In the rows, zero is written as 128.
Known rows, with every step that occurs:
lorines/musiz: [ 81 102 140 174 118 154 118 141 146  82  97 138 126 144  75 122 124 104
 135 129 118  99 119  90 127 152 136 158 156 119 150 126 121 104 151 162
 165 160 178 104 170 101  80 114 147 101 148]
kavonam/nuriv/kota/mafi/musiz/vaked: [111  88 138 153 106 197  89 138 137  85 103 142 135  59 106  79 139  65
 123 125 125  98  71  79 104 149 148 159 166 117 126 135  94  96  61 149
 122 143 177  83 158  79  80  87 153 119 120]
vopi/tizov/vonirav/nuriv/kavonam: [122 154 127 152 136 192 106  73 138 112 127 120 123 128  94 164 145 140
 155 122 134 101 191 126 133 172 167 119 144 125 152 143 135 181 133 150
 139 171 185 112 200 142  90 139 140  93  98]
kavonam/nuriv/musiz/vove/livo/riko: [ 81  82 133 133 132 117 134 137 155 116  68 118 139 160  79 106  92 112
 136 142 106 139 130 117 108 134 126 169 206 126 150 129 127 104 100 186
 147 193 157  72 140  73 101 133 149 132 141]
tizov/vopi/nuriv: [123 128 141 160 132 179  96 126 155  86 116 159 106 137  79 108 124 131
 131 134 140 105 139 127 167 142 120 146 169  89 130 107 118 209 137 141
 150 154 172 119 174 113  90  99 141  89 103]
kota/mafi/musiz/nuriv: [ 95  91 142 160 107 138  99 143 170  74 131 135 106  71 102 102 128  87
 136 141 122 104  89  84 131 154 160 128 167 104 126 108  83 131  75 139
 137 152 166 106 159 135  95 105 154 118 157]
vopi/tizov/vonirav: [108 138 138 154 132 163 114 101 157  91 115 157 107 137  94 145 124 128
 130 132 136  99 162 122 154 169 147 130 173 110 131 103 118 167 140 169
 169 172 174  99 197 148  81 145 144 107 129]
lorines/musiz/nuriv/vonirav: [ 72 104 125 185 126 126 127 133 144  87 113 145 134 149  60 149 137  77
 138 108 116  92  74  76 100 147 130 122 160 130 155 135 138 119 130 157
 162 163 192 120 175 115  83 148 160  85 159]
tizov/vopi/nuriv/vonirav/mafi/musiz: [140 111 123 159 119 177 124 129 117  98  89 156 130  99  99 121 159  99
 143 121 138  79  94 139 148 154 110 143 141  98 122  86 125 175  76 130
 104 147 172 129 194 116 102  95 149  89  74]
lorines/musiz/vaked: [ 86 100 137 178 118 138 117 133 134  68  99 138 119 140  62 106 123  72
 124 127 126  90 115  62 124 138 156 153 159 126 145 130 115 116 143 183
 166 152 180  95 152  74  77 120 154 102 157]
tizov/vonirav/mafi/musiz/vove/livo/riko: [106  94 127 139 109 154 128 133 127  99  46 126 124 118 100 130 117  87
 143 132 116 124 183 122 154 139 151 171 170 106 121  65 113 119  63 173
 135 185 137  92 152 130 127 124 156 134 137]
musiz/nuriv/vopi/tizov/vonirav: [101 133 125 168 142 169 101  98 152  97 142 175 106 124  83 150 140 102
 124 123 141  84 149 108 124 155 120  73 174 132 140 113 123 186 118 155
 145 174 187 105 198 146  67 165 146  94 140]
tizov/vopi: [ 99 124 143 166 134 180  93 144 153  86  85 156 117 137  94 116 124 122
 126 130 123  97 125 110 155 157 114 151 162  95 131 108 119 149 153 141
 147 150 160  99 168 110  88 110 149 105 124]
nuriv/musiz/vove/livo: [ 69  79 130 166 133 102 133 145 175 105  84 121 132 111  89 118 113 111
 126 124 118  92 102 113 105 143 126 135 196 115 164  95 113 138 144 186
 154 181 155  71 141  97 100 140 152 126 149]
kota/mafi/vonirav: [103 126 162 133 131 151  97 135 173  85 134 159  95 111 114  92 131 117
 141 137 113 113  97  69 125 169 163 130 157  76 129 113  82 131 156 143
 155 159 157 105 187 132  89 115 159  94 134]
kavonam/nuriv: [ 98 123 151 161 138 174  87 141 162  89  81 156 130 160  84 121 114 114
 132 138 125 124 111 107 136 163 139 153 179  98 139 151 106 136 143 149
 165 154 166 102 160  94  80 102 153 113 117]
kota/mafi/musiz: [105 100 150 155 111 159 101 152 164  78 108 134 112  75 117  92 125 115
 139 147 113 103 102  92 138 167 156 151 162  92 128  99  85 108  82 140
 130 155 159  96 169 122  91  98 149 117 139]
vopi/nuriv/kota: [109 122 147 158 126 203  92 135 130  94 118 169 127 105  79 109 140 116
 149 109 141 106 103 124 131 162 125 149 175  87 155 121 131 204 112 138
 172 157 183 122 177  97  57  87 140  81 103]
riko/livo/vove: [ 89 162 161 157 124 174  76 177 113 107  64 152 108 148  86 109 125 111
 120 127 113 137  66  73 155 153 144 144 173  74 134 147 145 117 134 154
 157 171 170 119 147  76  81  99 145 109 169]
vove/livo/riko: [ 81 125 143 137 133 164  81 151 138 107  69 140 118 159  85 102  95 131
 167 143 101 141 128  94 151 146 143 180 192  97 157 106 124 138 106 146
 174 165 135  94 146  67  86 126 146 119 160]
tizov/vonirav/mafi/musiz/lorines: [113 102 131 173 104 158 133 126 132  76  63 151 124  86  95 143 148  81
 120 126 137  94 151 122 138 159 151 160 139 116 107  94 102 133  96 135
 134 175 152 137 178 144 118 109 168 123 135]
livo/vove: [ 93 139 153 156 124 175  85 159 125  92  78 153 113 146  83 109 114 129
 118 126 104 106  80  92 155 171 146 151 160  88 129 135 126 133 120 153
 178 174 167 107 163  78  66  97 149  98 146]
vaked/musiz/vove/livo/riko: [ 91  95 141 147 136 134 143 150 150  85  61 132 105 129  71 120  95 122
 149 135 109 124 136  91 168 144 128 158 209 135 136  99 129 127  74 190
 192 193 146  78 129  83 114 137 157 125 157]
musiz/nuriv/vonirav/tizov/vopi: [ 99 150 114 181 137 152  88 100 138  97 108 165 125 153  94 158 159 105
 143  97 135  68  74  98 133 151 113 117 159 112 148 128 137 173 144 165
 134 162 176 107 190 124  92 154 157  99 138]
vonirav/tizov/vopi/nuriv: [129 154 127 160 131 180  84  84 138  91 123 156 105 145  90 125 146 145
 144 123 152  88 137 133 169 148 125 145 164  90 139 120 121 219 151 171
 141 163 169 112 194 110  86 104 141 101 104]
kota/mafi/vonirav/tizov/vopi: [118 154 136 136 124 173  85  92 160  93 134 155  94 123 134 112 155 131
 142 124 127  86 108  81 142 156 140 137 143  81 124 111  90 140 180 166
 123 164 156  96 212 139 105 127 156 105 131]
kota/mafi/vonirav/tizov: [111 153 144 137 126 154  81  95 159  89 140 159  98 121 127 112 151 123
 157 127 127  97  96  75 129 170 167 132 155  78 139 125  83 140 169 171
 148 171 158 101 212 133  91 122 158 104 140]
kavonam/nuriv/vonirav/mafi/musiz: [117 106 133 160 124 172 112 143 126 101  55 153 152 118 102 136 145  82
 146 122 121  95  70 118 121 168 127 148 149 112 134 132 112 100  80 137
 122 150 169 112 181 101  91  99 164 113  94]
vaked/musiz/lorines: [100 102 144 178 132 140 148 142 156  61  79 160 104 104  65 132 127 111
 125 127 130  83 110  93 151 164 130 150 181 144 121 129 119 139 105 156
 190 185 164 124 153  93 107 121 171 113 154]
mafi/vonirav/nuriv/kota: [ 98 126 165 151 126 197  67 107 113 108  86 163 127  97  80 122 159  94
 164  93 130 109  84  94 116 176 143 140 143  80 147 160 118 187 150 106
 153 158 171 121 183 129  73 103 170  69 101]
vopi/tizov/vonirav/mafi/kota: [123 130 122 150 109 151 119  99 100  71 116 165 112  89 109 145 156  89
 139 115 135  88 157 124 141 169 145 145 147  99 114  96 103 176 143 168
 169 164 161  91 214 153  98 106 121 107 112]
vopi/tizov/vonirav/nuriv/dedof: [117 140 124 156 122 164 139  73 144 101 117 152 114 110  75 157 153 135
 150  95 153  90 199 130 134 167 163 120 155 115 151 146 121 189 138 148
 138 173 185 115 204 149  80 148 146  91 102]
vaked/musiz/nuriv/vonirav: [ 94 104 136 181 139 122 146 144 149  78 103 163 118 106  66 160 138  95
 145 103 117  78  68  83 143 170 115 110 182 139 139 136 135 149  95 150
 180 161 181 128 159 105  89 150 171  95 138]
tizov/vopi/nuriv/kota/mafi/musiz: [128  94 132 145  97 215 104 129 141  92 129 143 122  44 112  82 152 117
 131 123 133  88 106 125 140 146 110 158 155  96 118  83 111 162  67 124
 102 151 179 108 186 126  94  81 133  96  98]
kavonam/nuriv/vopi/tizov/vonirav/mafi: [127 131 109 150 143 211 115 102 136  99 123 177 130 153 112 156 150 105
 130 128 146  77 160 133 118 155 106 104 157 131 142 131 124 128 133 170
 127 174 180 102 221 119  76 127 134 112  85]
lorines/musiz/nuriv/vopi/tizov/vonirav: [ 89 107 113 175 125 163 129  92 144  96 144 153 118 140  68 154 139  87
 117 124 132  75 159 100 108 138 115  83 160 160 141 115 134 141 125 169
 136 179 203 105 204 146  79 172 141  93 146]
vonirav/mafi/kota: [108 118 136 157 111 150  96 144  99  65  94 167 127  88 103 118 150  78
 149 112 121  94 104 102 134 168 141 163 145  77 129 115  97 158 144 149
 171 150 151  96 177 110  92  68 131 106 120]
tizov/vopi/nuriv/vonirav: [124 136 131 159 141 170 110 123 148 102 110 169 120 147  82 123 138 130
 138 120 134  95 106 127 144 153 110 132 167  91 134 108 137 197 122 136
 142 153 181 126 187 115  83 126 145  74  95]
tizov/vopi/nuriv/vonirav/mafi/musiz/lorines: [138 107 117 168 117 167 137 119 123  90  84 164 120  94  86 120 162  91
 128 122 149  79  90 137 130 141 116 146 147 122 114  88 119 185  69 130
 105 175 175 141 195 121 120 105 157  92  98]
vopi/nuriv/kavonam: [118 146 146 150 141 184  96 128 146 104 130 135 121 117  82 118 129 140
 151 139 125 111 151 117 137 166 152 124 169  96 150 122 122 197 109 142
 161 155 181 128 175  82  77  96 139  86 108]
vaked/musiz/nuriv/kota/mafi/vonirav: [ 97  92 149 147 115 162 136 135 154  72 146 163 103  48  99 122 157  81
 142 101 116  81  65  60 128 165 122 114 167 123 121 130 103 138 108 138
 172 161 176 121 178 128  99 121 171  92 135]
vaked/musiz/nuriv: [ 91  97 146 177 132 131 134 146 155  62 105 149 107  99  65 144 126  95
 136 120 126  89 104  84 166 163 128 124 183 134 130 136 119 157 106 153
 189 158 170 119 144 102  94 119 167 109 145]

Rows:
[108 110 135 170 121 167  97 100 136 102 108 158 114  77  80 135 139  92
 119 133 134  84 142 118 132 161 126  76 168 141 115  94 107 177  55 134
 114 165 185 100 192 155  79 159 152 100 133]  mafi/musiz/nuriv/vopi/tizov/vonirav
[137 117 119 145  98 220  90  91 125 102 136 139 122  60 125  97 170 126
 145 112 144  71 103 133 141 150 117 158 148 102 129  97 115 172  77 153
  97 159 179 103 209 126  95  89 133 105  98]  vonirav/tizov/vopi/nuriv/kota/mafi/musiz
[121 124 119 159 112 173 124 103 123  98 121 117 126  69 105 164 152  78
 134 126 134  80 167 122 139 159 155 103 141 143 128  93 115 158  70 156
 118 165 181 116 205 146 112 127 150 119 124]  vopi/tizov/vonirav/mafi/musiz/nuriv/kavonam
[ 86  96 141 173 123 109 128 148 131  83 103 138 124 105  78 103 128  86
 127 126 123  85  96  85 111 160 139 146 167 114 150 128 118 138 132 169
 153 145 173  98 151  61  62 117 157 107 141]  nuriv/musiz/vaked
[ 82  90 151 179 104 181  79 150 119  91  78 151 138  50  75 113 142  67
 136 107 125  97  66 101 127 166 128 138 169 112 134 116 113 162  61 118
 144 149 176 106 154 112  79 101 163 102 142]  mafi/musiz/nuriv/kota
[108  76 136 163 106 184 102 120 143  84 116 127 129  50 104 106 160  89
 148 103 141  93  95 105  99 161 153 146 152  96 145 131 111 135  76 153
 114 182 184  85 165 157  93  90 146 100 116]  vonirav/nuriv/kota/mafi/musiz/vove
[111 162 150 151 129 172  71  91 138 100  82 164 105 134 105 120 147 124
 135 117 128  90 110  98 157 163 132 135 148  89 121 116 103 174 182 152
 133 163 159 100 200 123 103 130 167 101 124]  mafi/vonirav/tizov/vopi
[135 128 113 145 125 187 104  87  99  90 111 181 136 105 108 143 158  89
 125 120 132  84 152 129 111 160 112 113 150 119 115 126 107 153 128 158
 135 164 174  86 221 135  87 114 120 106  80]  kavonam/nuriv/vopi/tizov/vonirav/mafi/kota
[ 89 104 138 177 120 127 166 143 156  71 104 160 111  71  56 140 139 106
 131  95 126  72 135  88 155 164 129 109 181 142 137 138 113 154  94 149
 172 159 178 124 154  90  91 137 167 103 139]  vaked/musiz/nuriv/dedof
[ 93 126 129 173 141 166  82 119 148  91 151 178 103 122  80 119 136  97
 135 128 141  78  97  99 112 156 118  75 186 133 154 125 114 184 102 164
 151 176 191  90 192 113  58 140 142  95 147]  musiz/nuriv/vopi/tizov
[110 126 124 162 121 138 107 142  90  82  88 177 140  92 105 136 164  76
 157  99 113  83  68  97 110 179 129 148 142  84 138 119 116 151 135 144
 162 148 161 103 191 109  84  96 136  91 109]  nuriv/vonirav/mafi/kota
[108  99 119 164 121 121 162  66 137  97 121 129 118 117  74 155 147 121
 134 121 155  85 154 139 104 158 147 141 155 142 143 150 132 177 138 154
 137 199 183 126 198 152  96 155 154 100 128]  vopi/tizov/vonirav/nuriv/musiz/lorines
[122 112 118 165 127 126 138  82 144  95 131 132 118 124  88 123 145 126
 125 115 154  68 136 147 130 142 115 131 169 109 141 111 130 199 141 207
 122 188 189  92 191 120  96 115 143 104 106]  vonirav/tizov/vopi/nuriv/musiz/vove
[111 133 130 162 149 191  81  96 131 100 130 166 111 127  85 127 150 123
 163 127 152  79 118 112 113 165 127 102 164 119 169 157 126 184 116 145
 130 176 185  92 196 114  52 128 139  86 107]  vonirav/nuriv/vopi/tizov
[ 93  98 137 181 139 160 123 149 142  74 110 171 114  93  70 136 140  96
 136 117 122  68  96  81 142 163  98  89 180 144 138 136 126 148  94 142
 164 158 177 115 154  87  75 134 163  96 138]  vaked/musiz/nuriv/vopi
[ 95 114 138 169 126 206  81 125 115  96  92 153 141 112  82 133 156 104
 168  95 137  99  93 110 118 172 132 160 153  91 168 165 135 169 136 123
 156 156 176 114 169 108  58  93 153  85 108]  vonirav/nuriv/kota
[121 135 111 156 137 198 121 114 129  94 131 178 117 130 116 151 155 109
 141 121 146  65 157 123 121 163 109 103 152 117 151 102 128 143 132 169
 134 172 175 106 223 125  66 135 133 102 106]  nuriv/vopi/tizov/vonirav/mafi
[ 91 108 147 178 122 131  95 144 138  94  77 155 129  88  74 131 134  77
 139 120 117 101  55  95 125 168 141 115 168 115 130 115 112 158  64 119
 138 146 177 116 162 124  89 135 172  98 145]  mafi/musiz/nuriv/vonirav
[108 150 128 168 131 184  78 106 140  90  88 151 118 148 105 131 143 132
 141 118 137  77 118 114 159 158 123 156 155  98 140 122 120 158 167 169
 137 160 160  91 188 105  88 117 146 114 131]  vonirav/tizov/vopi
[ 71  78 119 169 101 172 127 143 149  74 164 138 131 103  94 121 150  77
 137 102 121  80  79  71  88 136 124 144 155 125 163 131 125  90 130 165
 155 164 192 107 179 119  79 109 139  99 161]  lorines/musiz/nuriv/kota/mafi
[ 95 115 140 173 135 157 132 145 150  79 112 128 124  88  74 151 131 105
 142 121 109  86 124  81 152 168 132 107 172 151 135 136 128 147  93 147
 176 157 176 125 151  88 103 126 162 107 138]  vaked/musiz/nuriv/kavonam
[ 87  90 136 169 139 128 140 144 183  73  70 133 106 107  77 134 110 112
 127 121 122  90 113  97 159 147 129 133 206 134 142  95 113 145 120 193
 191 184 152  75 128  99 119 143 161 130 149]  vaked/musiz/vove/livo
[118 137 140 156 143 157 106 126 149 102 118 173 119 141  75 126 134 121
 155 121 133 107  95 119 129 168 138 130 177  85 148 122 129 197 110 142
 165 159 183 131 183 108  68 120 148  75 105]  vopi/nuriv/vonirav
[120 124 119 156 120 147 127  89 126 106 126 135 124 124  94 123 149 142
 141 122 147  75 126 145 142 149 108 153 157 107 147 123 131 196 145 171
 117 162 179 113 201  98  84 111 140 104 102]  vonirav/tizov/vopi/nuriv/musiz
[105 117 153 128 127 201  82 128 162 100 122 169 130 107 117  99 143 105
 135 118 113 116  73  83  99 164 135 142 162  88 130 148  91 114 141 135
 149 159 171 103 193 116  82  96 156  95 112]  kavonam/nuriv/kota/mafi/vonirav
[ 99  91 130 170  93 193 111 135 106  84  85 152 145  58  97 154 165  46
 135  93 133  84 121 116 132 162 122 145 139 109 125 100 119 147  80 127
 133 147 170 133 176 142  93  98 161 108 120]  tizov/vonirav/mafi/musiz/nuriv/kota
[ 83  90 140 178 119 171 128 151 129  73 104 159 125  70  69 144 144  83
 139  91 123  78  77  89 145 168 104 133 179 139 139 137 137 154  92 145
 188 157 180 118 155  93  81 111 162 102 137]  vaked/musiz/nuriv/kota
[ 71  94 137 182 115 135 117 132 151  72 117 135 122 141  59 134 123  77
 128 122 121  97 114  80 125 140 139 135 165 126 148 134 117 131 142 163
 170 159 183 114 158 117  88 121 155 101 166]  lorines/musiz/nuriv
[147 111 120 166 115 162 123 123 102  87  97 156 118  87  88 106 159  61
 134 118 146  68  90 113 142 138 126 138 142 110 118  91 119 187  66 148
 104 138 175 121 177  93  98 102 155  91  85]  tizov/vopi/nuriv/vonirav/mafi/musiz/vaked
[106 100 143 155 126 123 135 127 144 100 128 140 123 110  77 108 129 123
 146 135 132 103 117 132 125 161 128 143 175  99 150 122 120 184 125 149
 152 155 180 125 177  91  67  95 144  92 107]  vopi/nuriv/musiz
[ 92  82 128 153 131 101 137 120 175 103 114 121 122 109  72 108 116 117
 130 130 139 103 118 133 115 132 133 129 204 107 160  90 113 196 132 187
 159 185 167  92 149 101  98 127 144 110 129]  vopi/nuriv/musiz/vove/livo
[134 131 113 158 137 180 128 129 133  93 124 174 125 148  99 135 158 107
 151 107 146  78 106 130 142 144 103 140 148  88 145 108 139 185 133 151
 135 153 175 135 200 111  91 100 140  80  79]  tizov/vopi/nuriv/vonirav/mafi
[118 136 130 153 147 201 101  96 155 110 108 172 124 151  92 142 128 129
 119 139 133  98 160 128 121 163 115  98 178 132 135 133 121 143 122 157
 135 171 184  93 204 123  66 149 140 103 100]  kavonam/nuriv/vopi/tizov/vonirav
[118 153 117 163 144 185  88  94 142 110  79 159 143 177 103 153 147 129
 138 112 130  85  85 119 130 156 106 145 161 113 142 150 134 133 151 166
 124 163 175  95 198 102  92 142 156 109 107]  kavonam/nuriv/vonirav/tizov/vopi
[ 97  92 134 167 116 163  90 146 155  87 134 154 117  63 106  97 144  85
 134 142 119  89  85  79 104 154 129  96 164 114 136 113  89 124  60 127
 106 154 173 104 168 119  75 119 149 105 144]  kota/mafi/musiz/nuriv/vopi
[133 167 141 140 118 170 108  66 135 110 108 175 103 107  82 109 163 139
 137  98 149  84 158 116 155 152 140 116 155  90 121 114  97 229 153 148
 123 164 176 123 216 117 100 131 164  81  90]  mafi/vonirav/tizov/vopi/nuriv/dedof
[103 129 123 166 137 158 121 153 129  89 100 172 135 146 107 147 155  95
 161 105 128  82  76 103 117 172 123 142 145  92 164 119 131 124 136 158
 154 155 167 121 190  99  75 110 150  95 117]  nuriv/vonirav/mafi
[112 125 123 161 145 171 116 142 143  95  91 168 147 166 104 151 147  93
 151 112 126  96  75 112 109 162 123 146 157  99 158 152 129 112 139 160
 149 156 170 117 187  89  81 102 155 108  96]  kavonam/nuriv/vonirav/mafi
[102 132 140 160 150 165  95 139 157 105  78 167 142 166  84 139 123 116
 138 123 118 111  77 106 111 169 130 138 176 103 147 152 125 126 127 142
 157 151 178 108 176  95  75 129 159  96 108]  kavonam/nuriv/vonirav
[128 162 126 161 141 159  92  90 131 104 123 167 119 154  86 141 153 134
 167 111 145  88  91 122 132 170 145 130 169  93 161 134 133 206 123 171
 155 166 183 125 207 104  69 131 147  86 105]  vopi/nuriv/vonirav/tizov
[110  99 145 161 109 146  98 143 149  69 115 134 102  67 103  78 132  81
 131 144 125  95  96  65 131 156 173 146 164 101 124 105  80 119  75 159
 130 144 164  87 152  97  84 106 152 120 147]  kota/mafi/musiz/vaked
[125 136 136 132 143 185  88  78 152 102 170 167  91 101 113 101 162 123
 165 132 139  88 100  85  98 164 147  83 151 104 151 147  94 167 136 141
 118 182 182  96 223 147  70 136 144  75 102]  kota/mafi/vonirav/nuriv/vopi/tizov
[ 95  91 159 154 130 102 129 100 145  98  96 130 119 102  72 120 146  89
 140 113 134 106 111 103  99 166 154 120 152  92 137 148 106 172 155 155
 135 182 178 103 170 148  97 121 176  84 110]  mafi/vonirav/nuriv/musiz/vove
[141 153 135 129 127 174  90  69 163  93 160 159  87 121 121  97 156 137
 145 132 144  92 125 102 153 144 145 128 152  74 121 109  91 200 165 164
 124 169 166 115 218 144 105 113 149  91 105]  kota/mafi/vonirav/tizov/vopi/nuriv
[107 128 113 182 135 141 133 103 136  84 100 157 118 125  85 175 158 112
 142  92 131  50  75  97 163 158  95 118 165 148 132 134 144 156 116 170
 150 165 178 113 183 111 107 165 169 106 133]  vaked/musiz/nuriv/vonirav/tizov/vopi
[114 141 140 133 125 208  71  87 146 105 127 163 132 114 129 117 162 110
 148 107 125 100  71  85 101 167 141 143 154  92 138 156 100 123 153 163
 140 170 171  95 217 116  85 108 158 109 114]  kavonam/nuriv/kota/mafi/vonirav/tizov
[109 125 130 162 125 175 125 136 137  78  99 161 125 142 108 159 145  99
 141 114 137  95 165 116 148 166 136 153 144  83 144 108 122 136 163 159
 162 151 157 130 185 130  86 105 150 109 117]  tizov/vonirav/mafi
[127 113 121 157 117 197 117 113 115  98  98 161 124  80 111 138 157  99
 135 132 137  67 151 131 132 169 117 106 142 127 130  84 112 137  73 148
 102 167 174 100 217 132  79 128 142 111 101]  nuriv/vopi/tizov/vonirav/mafi/musiz
[ 85 124 135 177 141 132 101 145 154  90 113 169 124 140  75 145 134  90
 146 111 122  99  65  83 117 163 134 113 175 104 151 135 124 161 119 142
 166 155 177 120 164 115  74 142 162  89 151]  musiz/nuriv/vonirav
[108 104 124 154 121 132 148  75 134 103 125 121 124 120  85 158 146 128
 150 121 144  91 161 142 124 167 143 137 150 121 154 146 135 166 145 153
 133 173 184 113 199 149  81 144 146  99 100]  vopi/tizov/vonirav/nuriv/musiz
